Each row was made from one small tree. The marks that hang from a mark follow it in brackets, in alphabetical order. Every link used is in the known rows. Write each row's tree.
Known rows:
pezez{mivi{tipus}}: [-34 -22 -50 -19 -23 -11 -41  34 -11   9 -17   0   9 -16  16  27  35   3
  13   2   4]
balev{zegal{buped fezal}}: [-75 -30  -9 -13 -38 -12 -14  -6 -23   2 -22   5  13  10 -61  33  15  -9
 -26  -4  25]
teka{mivi{tipus}}: [-43 -24 -30 -11 -30   2 -21  13  -9  18 -17   7  -3 -24  38  31  33   7
  15  20  20]
pezez{mivi{tipus{teka zegal{buped}}}}: [-31 -18 -39 -25 -23  -9 -11  44   3  21 -12 -16  29 -27 -34  34  13   3
  27  -9 -24]
pezez{tipus{mivi zegal{buped fezal}}}: [-53  -2 -30 -23 -22 -13  -3  44 -17   7 -30 -12  40   9   0  20  11  -5
   3  -9 -14]
pezez{mivi tipus{teka zegal}}: [-37 -11 -42 -23  -8 -15 -25  73 -12   6 -13 -10  29 -16  -3  15  27  14
  25   0 -18]
zegal{buped}: [-67 -31 -17 -15 -42   0 -22   9 -18  12 -22   0   6  10  -8  18  15   6
 -10  -4  23]
teka{mivi{tipus{zegal{buped fezal}}}}: [-60 -15 -12 -16 -35  -1   2   2  -3  18 -18  -5  27  -6   3  34   9  -2
  11   5   2]
pezez{mivi tipus{zegal{buped fezal}}}: [-55  -8 -37 -24 -22 -21 -17  41 -21  -6 -16 -10  44  18  -7  19   6  -2
   6  -9 -13]
tipus{mivi zegal}: [-56 -15 -17 -19 -23   1 -36  49  -4  20 -37 -11   9  -2  26   6  33   8
  -5   0   8]
buped{zegal{fezal}}: [-83 -24  -4  -7 -40 -13 -28   0 -24   4  -9   9  18   7  10  16  45   1
 -20  13  23]
teka{mivi}: [-65 -27 -21 -12 -36   1 -19  12 -19  11 -20   8  -9  -6  46  14  31  10
  -4  21  31]
teka{mivi{pezez tipus{zegal{buped fezal}}}}: [-58 -12 -13 -20 -42  -4  -8   7   4  20 -23  -9  18 -39 -11  37  20 -13
  17  15   7]
pezez{mivi tipus{zegal}}: [-45 -15 -40 -21 -11 -14 -49  62 -16  -3 -20  -8  25   4  24  12  22  10
  15   3   3]
teka{mivi{tipus{zegal}}}: [-47 -20 -14 -13 -24   6 -31  24   3  22 -20  -4   8 -19  35  26  27  12
  20  17  17]
teka{mivi{pezez}}: [-61 -25 -23 -16 -44  -2 -27  18 -10  14 -25   4 -18 -38  37  17  42   1
   2  31  36]
zegal{fezal}: [-82 -17  -8 -15 -34  -5 -21  14 -21   9 -23   5  13  15 -10   9  37   3
 -16  -2  20]
tipus{pezez teka{mivi} zegal}: [-55 -15 -13 -24 -23   5   9  54   5  22 -25 -12   3 -43   9  16  39   9
  13  16  -2]
mivi{tipus{pezez teka zegal{buped}}}: [-36 -16 -18 -28 -22   4   5  52  14  28 -26 -21  24 -44 -60  36  22   0
  27 -10 -17]

Which tree is each row?
[-44  -8 -33 -27 -25 -14   8  35  -2  19 -12 -15  42 -19 -49  34  17  -3
  18 -15 -35]
pezez{mivi{tipus{teka zegal{buped fezal}}}}
[-55 -22 -24 -18 -42  -3  -6  27  -7  23 -19   2 -14 -60   7  21  47   4
  11  28  15]
tipus{teka{mivi{pezez}}}
[-43 -13 -36 -25 -33  -7 -11  53  -4  28 -33  -7  -7 -59 -12  18  55  -3
   7  10  -2]
tipus{mivi{pezez} teka}
[-67  -9  -9 -28 -33  -2  42  31  -1  19 -22 -14  21 -30 -25  24  20  -4
   3   3 -17]
tipus{pezez teka{mivi} zegal{buped fezal}}
[-41  -8 -31 -19 -10  -6 -36  66 -11  11 -33 -10  21  -5  33  14  28   9
  12   4   2]
pezez{tipus{mivi zegal}}
[-49 -12 -17 -23 -21   0 -12  60  -1  29 -30 -13  13 -22   0  10  39  12
   5  -2 -11]
tipus{mivi teka zegal}
[-48 -17 -18 -19 -22  -5  -9  48  -9  14 -16 -10  31  -8 -35  23   8  14
  19  -7  -9]
pezez{tipus{teka zegal{buped}}}
[-53  -9 -17 -24 -30  -1  17  22   3  17 -26 -14  24 -28  -5  38  18 -10
  14   6  -6]
teka{mivi{tipus{pezez zegal{buped fezal}}}}
[-59  -2 -28 -33 -17 -13   7  65  -2  11 -25 -18  28 -25 -32  12  43  -4
   3  -8 -28]
tipus{pezez{mivi} teka zegal{fezal}}
[-37 -21 -37 -22 -26  -8 -35  33   0  13 -17 -13  25  -7  -6  31  10   2
  18  -7  -5]
pezez{mivi{tipus{zegal{buped}}}}
[-56   4 -20 -33 -18  -5  20  70   3  25 -38 -20  24 -33 -27  13  48  -6
   0  -6 -27]
tipus{mivi pezez teka zegal{fezal}}
[-45 -12 -22 -29 -37  -4  -5  52   7  31 -34 -20  10 -51 -32  22  30  -4
   9   1 -11]
tipus{mivi{pezez} teka zegal{buped}}
[-57  -9 -13 -26 -27   0  -3  31   5  17 -30 -18  33 -15 -47  33  20 -12
   9 -12  -7]
mivi{tipus{pezez zegal{buped fezal}}}
[-59 -18  -8 -20 -35   1 -14  39   5  25 -22  -8  -4 -54   4  16  42   8
  16  25  11]
tipus{teka{mivi{pezez}} zegal}
[-50 -23 -10 -16 -30   5 -35  22   3  21 -22 -10  22  -5 -22  30   9   7
  14  -8   9]
mivi{tipus{zegal{buped}}}
[-62 -20  -7 -15 -29   4  -6  34  -2  24 -17  -4   4 -21  16  13  31  18
  10  15   4]
tipus{teka{mivi} zegal}
[-45 -18 -24 -18 -24  -5  10  39 -11  14 -11  -6  22 -20   6  28   5  14
  24  10  -8]
pezez{tipus{teka{mivi} zegal{buped}}}
